Each row was made from one walk, in order. Every step used is in the known rows, and no mark comes twice. Write each row's walk.
Known rows:
tezu > pibosor: [ 2.24 -0.03  0.11  0.29  1.67  2.29  4.11  2.09  2.68 -0.05 -1.55  1.03
 -2.09 -0.22 -1.19  0.82 -2.95  1.37  1.51  0.80  1.63  1.76  1.53 -1.97]
soni > lemud: [ 1.70 -0.74  0.84 -1.24  2.02  1.00  1.11  0.64  0.10 -0.17 -0.29  2.65
  0.09  0.43  1.48  0.30  0.21  3.48 -0.01  1.15  0.01 -0.21 -0.85  1.43]
rufu > lemud > limi: [-2.15 -2.02  1.78 -2.95 -0.89 -0.03  2.51  0.03  4.63  2.57 -3.41 -2.03
  0.44  2.19  0.53 -1.08  2.44  1.78  2.32 -0.87  0.29  0.35 -4.07 -0.73]
geba > luvir > limi > soni > lemud > toze: [-2.89 -0.96 -2.35 -3.05  1.92 -2.86  1.28 -1.11 -4.39 -2.64 -2.18  1.10
  1.77 -2.89 -1.86  0.52  2.14  0.59 -1.05 -3.99 -4.32  2.09 -0.96  2.07]
limi > luvir: [-1.60  3.61  1.90  2.38  2.38 -2.22 -0.96 -0.32  5.35  2.28  1.28  0.42
 -2.46 -0.24  1.19  0.28 -2.45  0.86 -0.63  0.73 -1.61  0.11 -0.09 -2.02]
limi > soni: [-0.02  1.10 -3.22 -0.40  0.41  1.07  0.41  0.01  3.58  0.75 -0.48  2.15
 -1.70  2.83  0.54  0.69 -1.43  0.11  2.33 -0.29 -0.03 -2.37  2.73 -0.37]
gavadag > lemud > kaler > limi > tezu: [ 0.18 -0.75 -2.42  1.47 -3.25  2.04  0.02 -1.92  0.62  1.78  5.02 -1.87
  3.59  3.00  1.75  2.38 -3.80  0.61  4.90 -2.84  2.87  1.41 -1.98 -0.95]
gavadag > lemud > geba: [-0.36 -5.11  1.29  3.38 -1.67  2.36 -0.81 -0.01  2.04  3.02  0.24  0.47
  1.17  0.17  0.47  2.68  0.00 -1.23  1.07  1.14  4.54 -1.74 -0.93  0.41]
lemud > gavadag: [ 0.82  0.23  3.07  0.66  1.71 -0.52 -0.24 -0.15  3.75  2.46 -1.94 -1.89
 -1.91  1.19 -4.23  1.09 -0.65  2.57  0.40  2.16  1.76  0.56  1.49 -0.01]
soni > gavadag > lemud > geba: [ 2.05 -3.97  2.66  4.09 -3.24  1.25 -3.42  0.44 -1.87  1.43  0.19  1.91
  1.34 -1.02  0.17 -0.30  1.85 -0.25  0.90  2.93  3.75  0.22 -0.86  0.92]
limi > tezu: [ 1.06  1.65  0.85  0.92  0.76 -0.67  0.71 -0.34  4.21  1.70  1.77  0.70
  1.06  2.46  0.38  4.68 -1.62  0.79  2.98  0.56  2.57 -2.87 -1.10 -1.97]
kaler > limi > soni > gavadag > lemud > luvir: [-0.27  0.97 -3.65 -1.81 -3.38  2.57 -2.25  0.33 -1.88 -2.17  0.75 -0.48
  1.63  0.65  2.81 -2.95  1.33  0.02  2.28  0.14 -3.42  5.96  1.40 -0.95]
geba > luvir > limi > tezu > pibosor: [ 0.33  2.97  0.81 -0.25  2.47 -1.61  4.06  0.99 -0.50 -2.35 -0.04 -0.18
 -0.37 -2.32 -4.21  3.22 -2.06 -1.92 -1.22 -1.22  1.25  0.97  1.92 -2.97]
geba > limi > soni > lemud: [ 2.43 -0.12 -3.74 -3.50  2.00  0.47  0.72 -1.20 -2.42 -3.50 -0.28  2.17
 -0.11  1.11  1.27 -0.83  1.82  0.27 -0.51  0.89 -2.45 -2.34  2.60  0.31]
lemud > pibosor: [-0.43  1.91  1.92  0.02  0.93 -0.94  4.16  2.00  4.20  1.89 -2.33  0.21
 -0.43  1.49 -2.92  2.97 -3.13  1.39  2.05 -0.32  0.95 -1.28  0.12  1.23]
soni > gavadag > lemud > kaler > limi: [ 2.73 -0.18 -0.13  1.72 -4.94  1.93 -2.78 -1.18 -2.62 -0.31  3.46 -0.62
  1.46  1.29  0.06 -4.70 -2.53  2.81  3.34 -1.07  1.61  3.95 -0.22  0.81]
rufu > lemud: [-2.08 -0.60  3.58 -1.39  0.24  0.72 -0.71  0.87  4.65  1.93 -1.51  0.33
 -0.67  2.79  2.51 -0.71  0.72  2.86  1.47 -0.20  0.68 -2.04 -1.36 -0.61]
kaler > limi > tezu: [ 1.42  5.08 -0.04 -0.09 -0.14 -0.41  1.22 -0.73  2.61 -2.35  2.85 -0.65
  0.97  2.46 -1.01  2.80 -3.28  2.31  4.91 -0.34  1.32  0.67  1.47 -3.23]
luvir > limi > soni > gavadag: [ 0.99  4.48 -0.60  0.69 -1.27 -0.82 -1.64  1.53 -3.83 -2.19  0.74  0.99
 -2.47 -0.47 -0.32 -2.91 -1.54 -0.39 -0.89 -1.14 -0.68 -0.81  2.00  0.71]
gavadag > lemud: [-1.04 -0.99  0.38  1.49 -1.01  3.77 -0.61  0.34  3.56  2.92  1.54  2.02
 -0.79  1.05  1.86  0.91 -1.68  0.99  2.97 -0.33  3.83 -1.38  0.24 -0.13]
kaler > limi > soni > lemud: [ 0.95  3.08 -4.59 -3.17  0.56  2.09  0.80  0.28 -2.83 -4.12  0.02  1.98
 -0.84  1.43  1.56 -1.71 -1.05  3.02  2.91 -0.96 -3.15  2.99  3.36  0.22]
geba > luvir > limi: [-0.65  3.72  3.16 -1.00  1.60 -2.57  1.54 -0.77  1.87 -2.00 -0.33 -0.36
 -1.68 -0.61 -5.47 -0.84 -1.28  0.20 -2.70 -0.91  1.04 -2.63  2.81 -0.99]
luvir > limi > soni: [-1.46  3.36 -2.00 -0.23  0.36  0.70  1.43  1.16 -0.26 -0.46  0.67 -0.29
 -2.98  0.56 -0.39 -0.12 -3.45 -1.41 -0.58 -2.79  0.34 -2.99  1.86  0.25]
geba > luvir > limi > soni > gavadag: [ 0.61  4.96 -0.12 -0.98 -0.55 -3.17 -2.06 -0.23 -3.06 -3.75 -0.62  2.06
 -1.94 -1.04 -3.86 -4.03  0.63 -0.43 -1.96 -0.25 -1.74 -0.42  4.81 -0.10]
luvir > limi: [-0.40  3.14  2.51  0.35  1.03 -0.02  2.18  0.98  0.94 -0.30  1.15 -1.38
 -2.35 -0.04 -2.13  0.31 -3.36  0.38 -1.66 -1.52  2.18 -2.93  0.15 -0.06]
gavadag > lemud > limi: [-1.12 -2.81 -1.38 -0.34 -1.77  2.71  2.77 -0.51  3.59  3.30 -0.21 -0.46
  0.38  0.88 -0.24  0.74  0.17  0.25  3.62 -0.86  3.44  0.99 -2.37 -0.58]

Which walk is each row?
[-4.51 -1.01  4.50 -2.99  0.90  0.09  1.78  2.09  2.15  1.12 -2.21 -5.26
  0.93  0.50  2.49  0.07  1.65 -0.36 -4.66 -1.77 -2.03 -1.07 -4.99  0.31] | rufu > lemud > luvir > limi
[-1.39  2.10  0.19  0.84  1.60 -3.26  2.12 -0.83  5.33  2.80 -0.38 -1.91
 -1.28 -0.72 -0.92 -0.17 -0.54  0.10  0.17  0.05 -1.77  2.40 -2.76 -2.00] | lemud > limi > luvir
[ 1.23 -1.15  2.76 -1.07  3.07  0.29 -0.09  0.68 -1.06  1.10 -2.23  0.17
 -0.83 -0.15 -1.13  0.67  1.11  3.70 -1.19  2.41 -0.09  2.64  0.03  2.15] | soni > lemud > gavadag
[-2.01 -2.46 -6.09 -0.67 -2.23  3.14  1.88 -0.56  2.52  3.22 -0.67  0.63
 -0.46  1.47  1.27  0.64  0.33 -1.83  4.60 -2.37  1.43  1.15 -0.60  0.23] | gavadag > lemud > limi > soni
[ 4.50 -4.24  1.51 -0.91  1.65 -0.92  0.85 -1.68 -2.97 -3.16 -1.27 -0.15
  2.19 -0.82 -1.90  0.86  3.30 -0.30 -3.14  3.55  0.64 -3.10 -0.27  0.68] | soni > lemud > geba > limi
[ 2.93  1.90  0.65 -0.75  1.23 -1.65  1.03 -2.36  2.95 -1.57  2.56 -0.52
  1.35  1.79 -1.58  3.54 -0.27 -0.66  1.33  1.50  1.64 -4.97  0.56 -3.59] | geba > limi > tezu
[ 0.02 -2.19 -1.73  0.10  1.04  0.19  0.92  1.56 -6.58 -1.55 -1.19  0.17
 -0.05 -1.54  0.67  1.55  0.36 -2.38 -4.24 -1.00 -0.48 -1.53 -0.61  3.04] | luvir > limi > soni > lemud > geba
[-1.20 -0.62  2.49  0.21 -1.61  1.40 -0.89  2.01 -2.60  0.37  1.20 -2.09
  1.19 -2.06  1.81 -1.31  1.02 -1.06 -3.35 -0.19  0.37  2.05 -3.80  0.83] | soni > gavadag > lemud > luvir > limi
[-0.10  2.43  0.61  3.51 -3.01 -0.93 -4.71 -1.68 -1.89  1.01  4.52 -1.16
  0.29 -0.56  2.33 -5.39 -2.95  1.96  1.51 -0.88 -1.99  5.94 -1.02 -0.29] | soni > gavadag > lemud > kaler > limi > luvir
[ 1.51 -4.70 -2.70 -0.18  1.10  0.35 -0.14  0.59 -2.99 -0.30 -2.40  2.43
  0.99  0.25  1.61  2.16  2.41 -0.56 -0.90  1.34 -1.17 -0.90 -0.09  2.17] | limi > soni > lemud > geba
[ 0.21 -0.92 -1.93 -1.83  2.61  0.19 -1.09  0.70 -2.33  0.94 -2.90  0.74
 -1.42  0.83  0.35  0.34  1.69  1.91 -0.20  1.08 -2.30  2.74  2.09  2.63] | limi > soni > lemud > gavadag
[ 1.15 -2.08 -3.30 -2.05 -1.83  1.11 -2.20 -1.39 -1.54 -1.63 -0.08 -0.28
  2.25  0.33  2.31 -1.97  4.40 -2.77 -0.82  2.16 -2.94  0.50  0.42 -0.80] | geba > limi > soni > gavadag > lemud > luvir
[ 0.80  1.99 -2.32 -0.35 -2.66  0.45 -0.66  0.78 -2.72 -1.12 -0.64  2.03
  0.02 -0.22 -0.05 -1.29 -0.15 -1.86  2.49 -0.02 -0.90 -0.63  3.11  1.54] | geba > limi > soni > gavadag > lemud > pibosor
[-3.62  0.02 -1.00  1.71 -0.11 -0.17  0.48 -0.92  4.14  4.68  1.28 -1.18
 -1.27 -1.28  2.15  0.15 -0.58 -1.06  1.63 -1.17  0.02  3.28 -3.30 -1.43] | gavadag > lemud > limi > luvir
[ 0.55  0.42 -2.65  1.62 -2.77  2.87 -4.01  1.11 -1.20  1.20  1.29  4.44
 -1.08  0.80  3.27 -2.23  0.30  0.36  3.53  0.29  0.60  0.94  2.21  0.58] | limi > soni > gavadag > lemud
[-2.05 -1.50  4.59  1.10  1.39 -4.13 -2.75 -1.53  2.53  0.34 -1.10 -3.60
  0.23 -0.90  1.58 -0.88  3.03 -1.84 -3.79  2.14 -2.77 -2.59 -1.46 -2.03] | rufu > lemud > geba > limi > luvir
[ 0.22 -1.52  4.44  2.56 -2.56 -1.74 -3.20 -0.55 -4.70 -1.21  0.12  0.68
  0.79 -3.72 -4.05 -2.09  2.05 -2.11 -3.24  1.12  2.89 -0.09  1.62  1.00] | soni > gavadag > lemud > geba > luvir > limi
[ 0.03 -3.70  0.43 -1.06  1.71 -0.66  1.72 -0.22 -0.37  0.49 -1.35  1.56
  3.00 -1.01  0.89  2.24  1.26  4.09  2.22 -0.73 -1.06  2.25 -4.90  1.43] | soni > lemud > toze
[ 1.56 -2.89 -3.93 -5.68  2.97 -0.11  2.06 -1.16 -1.45 -3.30 -2.04 -1.06
  2.73  0.83  2.08  0.39  4.58 -1.46 -3.43  1.84 -5.64 -0.67 -0.69  0.25] | geba > limi > soni > lemud > luvir
[-2.20 -2.85  2.78  2.01 -0.81 -0.22 -0.36 -0.78 -0.76  0.27 -0.04 -0.63
  0.37 -2.52 -3.98  1.01  0.37 -3.08 -3.04 -0.36  3.60 -2.35  1.53  0.32] | gavadag > lemud > geba > luvir > limi
[ 1.25 -0.09  2.69  2.79  2.11 -4.44 -1.13 -2.26  2.17 -0.67  0.54 -2.48
 -0.19 -1.75 -2.34  0.56  0.65 -2.90 -3.79  3.21 -1.43 -2.95  0.15 -2.55] | lemud > geba > limi > luvir
[-2.09  0.48 -2.19 -2.34  1.29 -0.18  2.68  1.31  0.81 -0.28 -0.93 -3.57
 -0.17  0.64  0.54  1.33 -0.55 -2.96 -3.98 -1.82 -2.91 -0.96 -1.13  0.52] | lemud > luvir > limi > soni
[ 1.85 -1.55  2.24  1.07  3.43 -3.83 -1.13 -1.69 -2.12 -1.94  0.23 -0.78
  1.21 -3.05  0.22 -0.01  2.58 -1.40 -5.25  3.39 -3.10 -0.98 -1.45 -0.37] | soni > lemud > geba > limi > luvir
[-0.37 -1.42 -0.80  3.78 -4.04  1.22 -3.67  1.57 -6.65  0.04  1.05  0.49
 -0.36 -2.28  1.05 -0.88  0.21 -3.65 -1.62 -1.06  2.13 -0.48  0.52  2.22] | luvir > limi > soni > gavadag > lemud > geba
[-1.23  2.79 -1.85  1.70 -3.00  2.35 -3.00  1.82 -4.87 -0.02  2.27  1.96
 -2.15 -1.11  2.58 -2.91 -1.52 -1.47  0.25 -2.26  1.29  0.28  1.47  1.34] | luvir > limi > soni > gavadag > lemud
